Known rows, with every step that occurs
rusa nametim ditub: -.11,-.03,.08,.09,-.14,-.25,-.08,.28,.01,-.08,-.06,-.15,.07,-.25,.02,.03,-.01,-.12,-.01,-.27
ditub takogok rusa nametim tate: .00,-.05,.09,.00,-.31,-.12,-.17,.19,.01,.07,.10,-.06,-.04,-.32,-.21,-.17,-.09,.02,.17,-.17
zapap ditub takogok rusa nametim: .07,-.15,.23,-.07,-.18,-.03,-.30,.14,.08,.11,.12,-.10,-.06,-.21,-.17,-.02,.01,.07,.28,-.56
tate zapap rusa nametim ditub takogok: -.21,-.20,.12,.05,.00,-.42,-.04,.35,.03,.02,.07,.04,.00,-.30,-.10,.08,-.01,-.10,-.08,-.40
ditub zapap rusa: .16,-.01,.04,-.09,.07,-.08,.11,-.20,-.01,.04,.07,.08,-.07,-.26,.03,.01,.05,.08,-.22,-.03
tate zapap: -.05,-.04,-.01,.05,.08,.01,.04,.15,-.02,.00,.04,.03,.00,.11,.01,.11,-.02,-.08,-.08,-.17
ditub zapap rusa nametim tate: .07,.03,-.03,.01,-.06,-.15,.09,-.14,-.04,.00,.04,-.03,-.02,-.47,-.01,-.07,.00,.19,-.23,-.15
nametim rusa: .02,-.11,.00,-.14,-.04,.02,-.16,.15,-.04,.02,-.03,.07,-.04,-.06,.06,-.05,.07,-.02,-.01,.03
tate zapap rusa nametim ditub: -.23,-.10,.06,.14,.01,-.30,.01,.31,-.05,-.02,.02,.02,.04,-.27,-.02,.17,-.02,-.18,-.22,-.47
ditub zapap: .22,.03,.05,-.10,-.01,-.02,.06,-.07,.03,-.01,.04,-.04,-.05,-.13,.08,-.03,.04,.04,-.10,-.01
ditub takogok: .00,-.10,.06,-.09,-.02,-.11,-.04,.03,.08,.04,.06,.03,-.04,-.03,-.09,-.09,.02,.07,.14,.08
nametim tate zapap rusa: -.16,-.01,-.14,.13,.08,-.07,.10,-.01,-.08,.04,.06,.15,.05,-.10,-.09,.06,-.09,-.02,-.21,-.14
takogok rusa zapap ditub nametim: -.06,-.06,.11,.07,-.19,.26,-.15,-.16,.09,.14,.20,.00,.03,-.27,-.18,.08,-.06,-.32,-.06,-.51
rusa nametim tate zapap ditub: -.11,-.04,-.05,.16,.00,.02,-.10,.12,.01,-.01,.02,-.14,.09,-.06,-.05,.08,-.04,.10,.02,-.63
tate zapap ditub takogok: -.02,-.17,.08,-.05,.11,-.02,-.12,.09,.11,.08,.09,.00,.01,.11,-.11,.08,.02,.07,.17,-.43
rusa zapap ditub: -.01,-.05,.01,.04,-.14,.12,-.09,-.23,.12,.03,.00,-.10,.07,-.08,-.02,-.01,-.03,-.10,-.06,-.22
takogok ditub nametim: -.21,.03,-.04,.03,.02,.08,.04,.01,.13,.02,.18,.29,-.05,-.19,-.11,.16,.04,-.23,-.01,-.10
tate zapap ditub nametim: -.16,-.08,.02,.08,.23,.17,-.03,.04,.05,.07,.17,.05,.06,.04,-.10,.26,.03,-.06,.00,-.69
zapap rusa: -.06,-.04,-.01,.00,.08,-.06,.05,-.12,-.04,.05,.04,.13,-.02,-.13,-.04,.03,.00,.03,-.12,-.03
zosap tate zapap rusa nametim ditub: -.18,-.12,.11,.05,.01,-.43,.14,.25,-.05,.02,-.12,.04,-.02,-.28,.02,.30,-.01,-.16,-.26,-.62
zosap tate: .04,-.01,.06,-.10,.00,-.13,.12,-.05,.00,.04,-.13,.03,-.05,-.01,.04,.14,.02,.02,-.04,-.14
zosap tate zapap rusa nametim ditub takogok: -.18,-.21,.18,-.05,-.01,-.55,.10,.29,.04,.06,-.06,.07,-.06,-.31,-.08,.21,.01,-.09,-.11,-.53
rusa zapap ditub takogok: -.01,-.15,.07,-.06,-.16,.00,-.13,-.19,.21,.08,.06,-.08,.03,-.12,-.11,-.10,-.01,-.04,.08,-.14
tate zapap ditub takogok rusa: .06,-.16,.17,-.04,-.04,.05,-.23,.19,.07,.14,.16,.01,-.04,.04,-.18,.08,-.04,-.09,.20,-.57

Rows
-.36,.02,-.17,.17,.09,.02,.14,.00,.05,.06,.24,.43,.00,-.28,-.19,.21,-.05,-.24,-.22,-.23
takogok ditub nametim tate zapap rusa
-.18,-.08,-.02,-.12,-.02,.11,-.13,.15,.09,.04,.16,.36,-.09,-.25,-.05,.09,.11,-.25,-.01,-.06
takogok ditub nametim rusa
-.03,-.03,.04,.15,-.16,.09,-.22,.21,-.04,.06,.08,-.11,.05,-.14,-.13,.08,-.10,-.05,.05,-.76
takogok rusa nametim tate zapap ditub
-.11,-.11,.08,-.03,.08,-.26,.17,.07,-.07,.06,-.05,.10,-.10,-.15,.02,.29,.03,.04,-.22,-.52
zosap tate zapap rusa nametim
-.25,.09,-.15,.11,-.05,.08,.06,-.03,.11,.02,.16,.27,.02,-.27,-.16,.07,-.03,-.20,-.02,-.04
takogok ditub nametim tate
.05,.01,.05,-.07,-.09,-.13,.05,-.06,.08,.00,.13,.20,-.15,-.46,.02,.09,.09,-.02,-.20,-.13
takogok ditub zapap rusa nametim
-.10,-.13,.01,.06,-.04,-.11,-.13,.15,.09,.04,.07,-.11,.06,-.10,-.14,-.01,-.02,.17,.17,-.55
rusa nametim tate zapap ditub takogok
-.15,-.09,.03,.07,.09,-.12,.04,.12,-.08,.02,.08,.07,-.05,-.14,-.01,.15,.01,.03,-.19,-.37
tate zapap rusa nametim
-.05,-.09,.08,.06,-.23,-.13,-.14,.33,-.01,.07,.15,-.04,-.04,-.20,-.19,-.06,-.11,-.06,.10,-.35
ditub takogok rusa nametim tate zapap
-.22,-.10,-.04,-.07,-.22,.13,-.12,.01,.15,.04,.17,.32,-.07,-.36,-.04,.03,.05,-.44,-.18,.05
takogok ditub nametim rusa zapap
-.15,-.07,.02,.07,-.04,.19,-.04,-.26,.13,.07,.13,-.02,.07,-.19,-.10,.09,.00,-.16,-.09,-.39
rusa zapap ditub nametim
-.10,.02,-.13,.14,.00,-.01,.06,.11,-.04,-.01,.02,.01,.07,.04,-.05,.02,-.09,-.04,-.10,-.11
nametim tate zapap
-.16,.01,-.08,.12,.09,.16,-.03,-.16,.06,.06,.10,.00,.13,-.16,-.16,.05,-.02,.04,.06,-.47
zapap ditub nametim tate
.07,-.04,.10,.04,-.29,.19,-.22,-.13,.07,.10,.07,-.08,.03,-.16,-.09,-.01,-.09,-.27,-.02,-.35
takogok rusa zapap ditub
.12,-.12,.19,-.09,-.12,.04,-.26,.05,.10,.15,.12,-.02,-.03,-.08,-.20,-.03,-.02,-.02,.29,-.38
zapap ditub takogok rusa
-.08,-.22,.09,-.16,.19,.05,-.06,.12,.01,.13,.01,.14,-.05,-.03,.00,.33,.11,-.07,-.04,-.79
zosap tate zapap ditub nametim rusa
-.17,-.07,.07,.10,-.07,-.31,-.03,.16,-.03,-.02,-.03,-.02,.04,-.39,-.02,.06,.00,-.09,-.14,-.31
zapap rusa nametim ditub
.14,.07,.01,-.09,-.09,.00,.04,-.04,.13,-.02,.09,.16,-.10,-.20,.05,.04,.06,-.12,-.09,.07
takogok ditub zapap
-.14,-.19,.03,-.05,.20,.19,-.19,.18,.01,.09,.14,.12,.02,-.03,-.03,.19,.10,-.07,-.01,-.65
tate zapap ditub nametim rusa
-.11,-.13,.01,-.11,.07,.09,-.12,.12,-.02,.05,.10,.15,-.04,-.17,-.02,.03,.09,-.08,-.04,-.14
ditub nametim rusa
-.24,.01,-.12,.16,.10,.06,.11,.08,-.02,.03,.15,.09,.07,-.08,-.12,.11,-.07,-.09,-.12,-.30
ditub nametim tate zapap
-.02,-.05,.04,-.05,.07,-.12,.16,.10,-.02,.04,-.09,.05,-.07,.11,.04,.25,-.01,-.04,-.11,-.31
zosap tate zapap
-.02,-.06,.02,.06,.13,.09,-.07,.06,.03,.03,.04,-.02,.05,.15,-.02,.16,.01,.00,.03,-.52
tate zapap ditub
-.15,.00,-.08,.10,-.06,-.13,.02,-.07,-.07,.01,.01,.01,.03,-.35,-.08,-.05,-.04,.13,-.13,-.15
zapap rusa nametim tate
.07,-.20,.28,-.12,-.11,-.15,-.15,.24,.07,.15,.03,-.04,-.12,-.10,-.14,.22,.00,.00,.17,-.88
zosap tate zapap ditub takogok rusa nametim
-.09,.03,-.07,.10,-.14,-.08,-.02,.06,-.03,-.04,-.02,-.11,.04,-.22,-.04,-.08,-.05,.10,-.02,-.12
rusa nametim tate
-.02,-.12,.17,.01,-.45,-.20,-.17,.17,.12,.07,.07,-.06,.03,-.34,-.16,-.13,-.13,-.47,-.01,-.03
nametim ditub takogok rusa zapap
